Each row was made from one path, in order. Every step used is in the known rows, and no mark comes twice. Write each row's path.
Known rows:
dakosek kigego: [-.04,-.05,.01,.14,-.08,.41,.01,-.07,-.14,-.20,.03,.20,-.01,-.15,.04,.15,-.13,-.17,-.15,-.10,.08,-.18,.16,.26,-.06]
nemi kigego gugag: [-.01,-.16,-.03,.20,-.16,.26,.09,.00,-.11,-.38,-.14,.20,.01,.04,.04,-.01,-.15,-.18,-.06,-.20,.18,-.10,.20,.46,-.02]
zodo tosa nemi kigego: [-.08,-.07,-.11,.21,-.12,.35,.10,.09,-.18,-.28,-.21,.22,-.01,.18,.04,-.16,-.14,-.19,-.03,-.27,.17,-.18,.21,.09,.20]
dakosek tosa: [-.02,-.17,.03,-.03,-.10,.33,.12,-.18,-.14,-.20,.01,.22,-.03,.02,-.03,-.04,-.19,-.15,-.10,-.12,.13,-.19,.25,.08,-.01]
nemi tosa gugag: [-.12,-.21,.03,.19,.05,.20,.13,-.19,-.14,-.30,.09,.16,-.02,-.05,.01,.17,-.26,-.10,-.13,-.10,.05,-.20,.29,.18,.02]
zodo tosa nemi kigego dakosek: [-.07,-.01,-.09,.28,-.23,.40,.14,.20,-.11,-.23,-.22,.19,.00,.26,.08,-.15,-.16,-.19,-.04,-.34,.16,-.32,.21,-.11,.15]
gugag tosa: [.00,-.09,.14,.09,-.14,.25,.05,-.17,-.22,-.11,-.03,.23,-.05,.02,-.03,.00,-.15,-.15,-.10,-.24,.10,-.17,.24,.31,-.12]
dakosek kigego zodo tosa: [.03,.04,.09,.00,-.21,.58,.12,.07,-.12,-.26,-.01,.23,.00,-.20,.01,-.10,-.20,-.17,-.14,-.08,.10,-.28,.27,.02,.03]
kigego zodo tosa: [.01,.03,.15,-.02,-.23,.39,.16,-.03,-.13,-.25,-.02,.21,-.01,-.03,-.04,-.22,-.24,-.12,-.09,-.12,.09,-.21,.28,-.01,.05]
tosa nemi: [-.07,-.08,-.03,.18,-.08,.28,-.01,-.07,-.24,-.24,-.05,.18,-.02,.11,-.06,.06,-.16,-.15,-.09,-.23,.09,-.14,.19,.20,.10]
kigego dakosek tosa zodo: [-.04,.00,.03,.05,-.13,.39,.13,-.02,-.04,.02,.00,.18,-.02,-.01,.06,-.03,-.19,-.10,-.14,-.18,.14,-.23,.27,-.13,-.11]
gugag tosa dakosek kigego zodo: [.12,-.05,.09,.07,-.21,.73,-.08,.08,-.44,.03,.06,.27,-.03,-.22,-.01,.07,-.20,-.13,-.14,-.20,.11,-.24,.31,.46,-.07]
kigego dakosek: [-.04,-.04,.04,.18,-.20,.26,.08,-.04,-.09,-.14,.01,.17,-.01,.07,.02,-.01,-.20,-.13,-.10,-.21,.07,-.26,.18,.07,-.09]
zodo tosa dakosek kigego gugag: [.09,.08,-.04,.09,-.54,.43,.01,.22,-.18,-.30,-.16,.26,.02,-.15,.03,-.04,-.20,-.16,-.09,-.05,.16,-.21,.19,.27,-.01]
kigego zodo tosa gugag: [.00,-.12,.13,-.04,-.22,.50,.18,.10,-.20,-.32,.07,.19,-.01,-.17,-.07,-.12,-.28,-.07,-.06,-.08,.08,-.30,.34,-.03,.06]
dakosek tosa nemi kigego zodo: [-.01,-.27,-.06,.06,.09,.64,.14,.01,-.31,-.27,-.05,.23,-.02,.07,.00,-.08,-.20,-.16,-.07,-.31,.23,-.23,.35,.17,.23]
kigego dakosek tosa: [.00,-.12,.03,.03,-.20,.36,.17,-.08,-.07,-.16,.01,.19,-.03,.08,.02,-.05,-.21,-.14,-.11,-.20,.15,-.36,.24,-.07,-.05]
gugag kigego dakosek: [-.02,.04,-.01,.21,-.31,.28,.08,.02,-.11,-.26,.11,.15,.02,-.15,.05,.10,-.20,-.13,-.13,-.18,.09,-.24,.16,.13,-.16]
dakosek tosa nemi kigego gugag: [.00,-.26,-.12,.15,-.13,.40,.14,.04,-.19,-.46,-.21,.22,-.02,.14,.01,-.04,-.18,-.21,-.06,-.28,.30,-.19,.26,.32,.17]
kigego zodo: [-.01,-.05,.15,.05,-.07,.42,.06,-.11,-.22,-.21,.07,.18,-.01,-.06,-.05,-.02,-.21,-.11,-.11,-.16,.07,-.17,.26,.24,-.01]
zodo tosa gugag kigego: [-.03,-.07,-.02,.05,-.35,.34,.16,.13,-.18,-.44,.10,.19,.01,-.30,.00,.00,-.22,-.10,-.06,-.03,.06,-.22,.22,.06,-.04]
nemi kigego gugag tosa: [.03,-.19,.06,.20,-.20,.26,.11,-.02,-.18,-.30,-.19,.24,-.02,.06,.03,-.04,-.12,-.20,-.06,-.29,.22,-.14,.25,.53,-.08]

Which path is each row?
[.04,.03,.15,.12,-.24,.22,.05,-.03,-.13,-.11,-.14,.21,-.04,-.13,-.02,.00,-.13,-.12,-.13,-.21,.15,-.04,.26,.37,-.18]
kigego gugag tosa zodo
[-.01,-.05,.06,.05,-.10,.47,.17,.05,-.15,-.25,-.09,.22,.00,.04,.04,-.26,-.20,-.16,-.06,-.19,.15,-.19,.30,.09,.08]
nemi kigego zodo tosa
[.01,-.03,-.06,.13,-.22,.52,-.12,.05,-.32,-.03,.04,.23,.00,-.16,.04,.14,-.16,-.14,-.12,-.10,.06,-.15,.16,.34,-.04]
tosa dakosek kigego
[.05,-.12,.06,.20,-.29,.26,.06,.00,-.25,-.36,-.19,.23,-.05,.07,-.10,.04,-.16,-.18,-.10,-.31,.19,-.18,.24,.45,.04]
kigego gugag tosa nemi
[.02,.07,-.02,.04,-.38,.29,-.02,.06,-.26,-.08,-.11,.23,.00,.04,.00,-.18,-.22,-.10,-.04,-.10,.06,-.15,.18,.11,.02]
zodo tosa dakosek
[-.02,-.21,.03,.03,-.10,.58,.20,.18,-.22,-.30,.00,.21,.00,-.14,.03,-.15,-.25,-.11,-.03,-.15,.13,-.29,.34,.09,.09]
nemi kigego zodo tosa gugag
[-.01,.03,.06,.06,-.20,.48,.12,.06,-.23,-.30,-.08,.20,-.01,.05,-.08,-.19,-.23,-.13,-.08,-.22,.12,-.24,.29,-.02,.21]
kigego zodo tosa nemi
[-.05,.02,-.03,.23,-.07,.20,-.04,-.18,-.24,-.04,.01,.19,-.01,.10,.04,.06,-.24,-.10,-.12,-.14,.05,-.10,.23,.28,.02]
nemi tosa dakosek
[-.04,-.17,-.03,.11,-.18,.35,.07,.03,-.26,-.39,.21,.16,.02,-.35,-.02,.17,-.20,-.09,-.09,-.06,.05,-.17,.20,.28,-.09]
tosa gugag kigego
[.02,-.11,.08,.00,-.21,.68,.16,.20,-.19,-.34,.09,.22,.00,-.34,-.01,.01,-.25,-.12,-.11,-.03,.09,-.38,.32,.04,.06]
dakosek kigego zodo tosa gugag
[.01,-.07,.07,.21,-.13,.32,.06,.03,-.15,-.12,-.18,.22,-.02,-.05,.07,-.01,-.10,-.15,-.10,-.28,.21,-.01,.28,.46,-.15]
nemi kigego gugag tosa zodo
[-.06,-.27,-.14,.12,.05,.48,.09,-.03,-.24,-.25,-.11,.22,-.03,.15,.03,-.02,-.15,-.20,-.07,-.28,.22,-.19,.26,.16,.19]
dakosek tosa nemi kigego
[.08,-.09,.10,.16,-.32,.38,.06,.00,-.15,-.32,-.12,.25,-.03,-.18,-.01,.15,-.13,-.20,-.15,-.18,.17,-.20,.23,.48,-.13]
dakosek kigego gugag tosa
[.02,-.05,-.02,.07,-.28,.39,.16,-.01,-.10,-.30,.11,.18,.00,-.12,.05,.03,-.20,-.14,-.13,-.16,.15,-.31,.23,.03,-.12]
gugag kigego dakosek tosa
[.01,-.05,.09,.07,-.06,.62,.03,-.03,-.19,-.19,.11,.20,-.01,-.25,.00,.08,-.18,-.16,-.16,-.12,.09,-.22,.26,.23,-.02]
dakosek kigego zodo
[-.07,-.11,-.03,.26,-.09,.34,.10,.02,-.08,-.13,-.06,.18,.01,.12,.11,-.02,-.17,-.16,-.08,-.28,.12,-.25,.20,.12,-.05]
nemi kigego dakosek
[.02,-.06,.02,.17,-.28,.35,.04,.01,-.08,-.39,-.06,.20,.00,-.18,.01,.15,-.15,-.19,-.15,-.10,.15,-.19,.16,.40,-.06]
dakosek kigego gugag
[-.05,.01,-.01,.12,-.21,.26,.09,.03,-.17,-.28,-.15,.20,-.02,.15,-.04,-.13,-.18,-.15,-.06,-.19,.11,-.19,.20,-.05,.17]
zodo tosa nemi
[-.13,.09,.05,.22,.12,.14,.06,-.26,-.04,-.05,-.01,.14,-.01,-.02,.07,.06,-.19,-.09,-.18,-.13,.06,.00,.26,.13,-.08]
nemi tosa zodo
[.02,-.01,.07,.08,-.17,.43,.07,-.05,-.24,-.32,.19,.18,.02,-.29,-.03,.05,-.21,-.11,-.12,-.13,.08,-.13,.25,.32,-.09]
gugag kigego zodo
[-.02,.03,.14,.11,-.05,.30,.00,-.11,-.19,.08,-.03,.21,-.05,-.06,.00,.02,-.10,-.10,-.13,-.22,.09,-.04,.26,.24,-.17]
gugag tosa zodo
[.06,.01,.01,.08,-.18,.69,-.10,.08,-.39,-.05,.09,.24,.01,-.26,.01,.11,-.22,-.11,-.14,-.11,.08,-.20,.25,.35,.00]
tosa dakosek kigego zodo
[-.08,-.09,-.03,.30,-.15,.28,.18,-.02,-.07,-.39,.20,.13,.01,-.21,.08,.21,-.30,-.10,-.15,-.13,.05,-.32,.26,.12,-.10]
nemi tosa gugag kigego dakosek
[-.03,-.21,-.05,.11,-.10,.44,.19,.02,-.09,-.14,-.06,.21,.00,.17,.11,-.08,-.19,-.18,-.08,-.26,.19,-.33,.26,.02,-.03]
nemi kigego dakosek tosa
[-.04,-.16,-.11,.30,-.15,.32,.04,.07,-.20,-.43,-.20,.19,.00,.14,.00,.05,-.15,-.19,-.06,-.29,.22,-.11,.20,.44,.14]
tosa nemi kigego gugag
[-.02,.08,-.01,.08,-.20,.42,.13,.02,-.09,-.10,.11,.17,.01,-.24,.09,.02,-.18,-.09,-.17,-.15,.14,-.18,.25,-.08,-.18]
gugag kigego dakosek tosa zodo
[.06,-.07,.02,.23,-.26,.45,.03,.08,-.24,-.40,-.18,.24,-.04,-.08,-.04,.16,-.12,-.23,-.15,-.27,.22,-.22,.23,.44,.03]
dakosek kigego gugag tosa nemi
